In the rows, zero is written as 128.
Known rows, with every way that one mark hangs from another
Q552[Q320]: 154  129  142  96  144  119  126  126  145  132  113  154  123  123  127  155  96  103  159  128  144  131  119
Q552[Q954]: 152  122  128  98  132  111  131  128  136  115  114  163  134  139  128  141  89  99  143  140  133  130  119
Q320[Q297[Q954] Q800]: 129  129  144  100  161  116  117  115  125  137  126  134  157  124  123  152  75  116  121  147  125  111  132
Q138[Q297[Q954[Q747[Q172[Q967]]]]]: 99  132  152  96  141  112  140  112  146  126  124  150  121  102  112  118  97  126  163  155  135  141  127
Q320[Q297[Q954] Q747[Q172]]: 115  114  131  109  147  126  114  109  139  111  115  115  133  125  105  131  90  118  124  153  138  107  141
Q320[Q747]: 141  120  131  106  127  129  121  145  122  113  108  139  121  121  125  135  89  103  138  134  144  123  119
Q138[Q297]: 130  130  135  109  143  109  143  141  123  111  127  168  120  117  135  136  106  110  160  139  129  121  117
Q297[Q954[Q747[Q172[Q967]]]]: 108  119  151  85  141  120  126  108  150  133  121  137  126  115  111  125  100  121  158  150  142  144  136
Q552[Q138 Q320]: 151  133  132  100  141  129  130  136  158  127  119  150  130  133  123  166  76  114  158  127  133  117  128
Q297[Q954]: 136  123  130  102  146  110  115  123  137  139  122  159  134  118  135  157  96  115  147  132  129  105  142
Q871[Q297[Q954[Q747[Q172[Q967]]]]]: 105  135  161  91  126  113  141  95  158  130  129  153  116  110  107  131  116  119  164  153  129  155  125
Q138[Q297[Q954]]: 125  133  135  113  149  102  137  121  135  129  126  173  131  105  135  152  96  120  154  138  126  104  127
Q320[Q297[Q954[Q747[Q138 Q172]]]]: 93  93  144  85  148  133  137  103  156  142  129  134  154  137  99  146  101  125  131  161  129  131  153
Q871[Q297[Q954]]: 132  142  144  108  134  105  131  105  143  132  133  181  127  114  130  164  115  116  159  137  118  121  125
Q954[Q747[Q138 Q172[Q297 Q967]]]: 98  96  144  83  119  140  159  137  143  137  115  114  134  138  100  112  110  122  179  156  143  165  123
Q954[Q747[Q138[Q297] Q172[Q967]]]: 95  108  157  94  142  128  160  128  140  120  130  140  125  118  108  115  103  117  169  162  129  171  120
Q172[Q297[Q954[Q747]] Q967[Q871]]: 106  144  140  97  118  121  174  144  117  146  115  142  150  127  128  128  106  138  191  139  149  113  128
Q297[Q954[Q747[Q138 Q172]]]: 107  101  142  77  145  123  120  115  162  152  121  145  145  128  110  153  102  123  144  156  134  137  146
Q138[Q297[Q954[Q747[Q172]]]]: 103  133  139  92  145  106  128  115  155  132  121  165  130  112  118  136  102  124  148  153  143  120  121
Q552[Q138 Q954[Q747[Q172]]]: 124  128  120  75  122  123  126  129  166  109  109  152  145  156  107  133  82  113  145  151  142  130  120
Q967[Q871[Q297[Q954]]]: 129  159  138  105  142  95  147  127  130  122  131  178  135  126  145  169  124  120  175  139  112  111  132
Q871[Q297[Q954[Q747[Q138 Q172]]]]: 101  119  152  83  133  117  135  97  168  146  133  165  139  124  108  159  116  124  151  158  126  147  130
Q172[Q967]: 134  117  143  104  140  123  139  134  123  115  125  140  117  122  130  128  101  105  165  135  129  148  132
Q747[Q138[Q297] Q172[Q967]]: 107  108  149  105  157  116  148  135  137  108  135  125  118  115  115  122  106  112  172  163  115  168  131
Q297[Q954[Q747[Q172]]]: 111  119  136  77  142  114  112  115  157  142  113  153  133  124  116  141  105  118  145  149  146  126  138
Q967[Q871]: 137  139  128  93  148  113  140  160  117  112  116  153  133  142  149  152  118  109  170  137  127  120  134

Rows
99  100  156  84  144  128  133  109  155  144  129  131  138  118  104  136  96  124  156  157  132  155  148 | Q297[Q954[Q747[Q138 Q172[Q967]]]]
114  132  126  94  141  113  155  163  122  107  113  110  125  144  126  111  125  119  198  150  132  142  127 | Q747[Q172[Q297 Q967[Q871]]]
108  115  134  106  163  102  128  118  154  130  133  146  134  113  119  152  103  124  154  158  117  124  140 | Q747[Q138[Q297[Q954]] Q172]
166  139  125  110  121  131  131  125  154  109  101  145  138  133  110  156  48  110  136  132  151  104  111 | Q552[Q138 Q320[Q747] Q954]
122  124  113  98  123  124  123  149  135  115  99  110  121  132  108  109  105  113  158  144  156  123  110 | Q320[Q747[Q172[Q297]]]
115  158  150  103  149  96  146  117  139  104  134  142  120  121  128  140  129  119  188  156  106  143  138 | Q747[Q172[Q967[Q871[Q297[Q954]]]]]
114  136  145  98  130  113  141  117  140  143  122  183  138  106  127  146  92  123  150  138  141  108  119 | Q138[Q297[Q954[Q747]]]
109  152  158  84  129  113  167  134  135  101  122  150  116  133  120  121  135  110  190  158  124  169  116 | Q954[Q747[Q172[Q967[Q871[Q297]]]]]
103  103  148  94  117  137  166  123  137  166  123  141  153  119  107  137  90  138  176  143  141  131  133 | Q172[Q297[Q954[Q747[Q138]]] Q967]
130  118  137  96  153  129  107  132  129  99  107  94  136  132  106  116  76  101  112  158  142  135  114 | Q320[Q297 Q747[Q172] Q800]
101  113  149  113  160  110  140  116  143  125  138  131  126  105  112  135  99  126  166  162  110  145  146 | Q747[Q138[Q297[Q954]] Q172[Q967]]
111  103  156  87  147  136  137  112  137  157  127  139  174  131  111  156  67  121  118  153  132  126  132 | Q320[Q297[Q954[Q747[Q138]]] Q800]
141  126  135  87  146  113  91  142  134  108  97  107  126  122  115  121  75  96  123  151  147  143  111 | Q320[Q747[Q172] Q800]
117  121  134  112  131  118  150  132  127  142  124  136  134  116  122  130  95  128  179  136  136  119  134 | Q172[Q297[Q954] Q967]
115  115  130  96  135  121  140  142  137  117  119  109  117  131  113  103  115  112  185  151  139  153  124 | Q747[Q172[Q297 Q967]]
105  127  145  104  162  111  165  154  120  97  136  126  126  125  127  127  115  117  188  165  107  158  136 | Q747[Q138[Q297] Q172[Q967[Q871]]]
108  137  148  86  130  109  126  96  164  135  125  171  126  120  111  146  123  120  153  152  135  134  122 | Q871[Q297[Q954[Q747[Q172]]]]
118  160  148  91  126  106  158  120  136  135  122  189  143  127  134  162  123  125  170  140  128  116  122 | Q967[Q871[Q297[Q954[Q747]]]]
112  121  130  90  116  125  142  129  141  164  109  161  149  124  118  141  100  128  165  132  157  103  120 | Q172[Q297[Q954[Q747]]]
113  111  149  94  132  128  162  138  133  135  124  174  141  120  118  142  100  118  154  147  133  140  113 | Q954[Q747[Q138[Q297]]]
101  109  144  85  141  122  145  133  147  127  124  154  133  125  111  132  110  117  153  159  135  156  118 | Q954[Q747[Q138[Q297] Q172]]
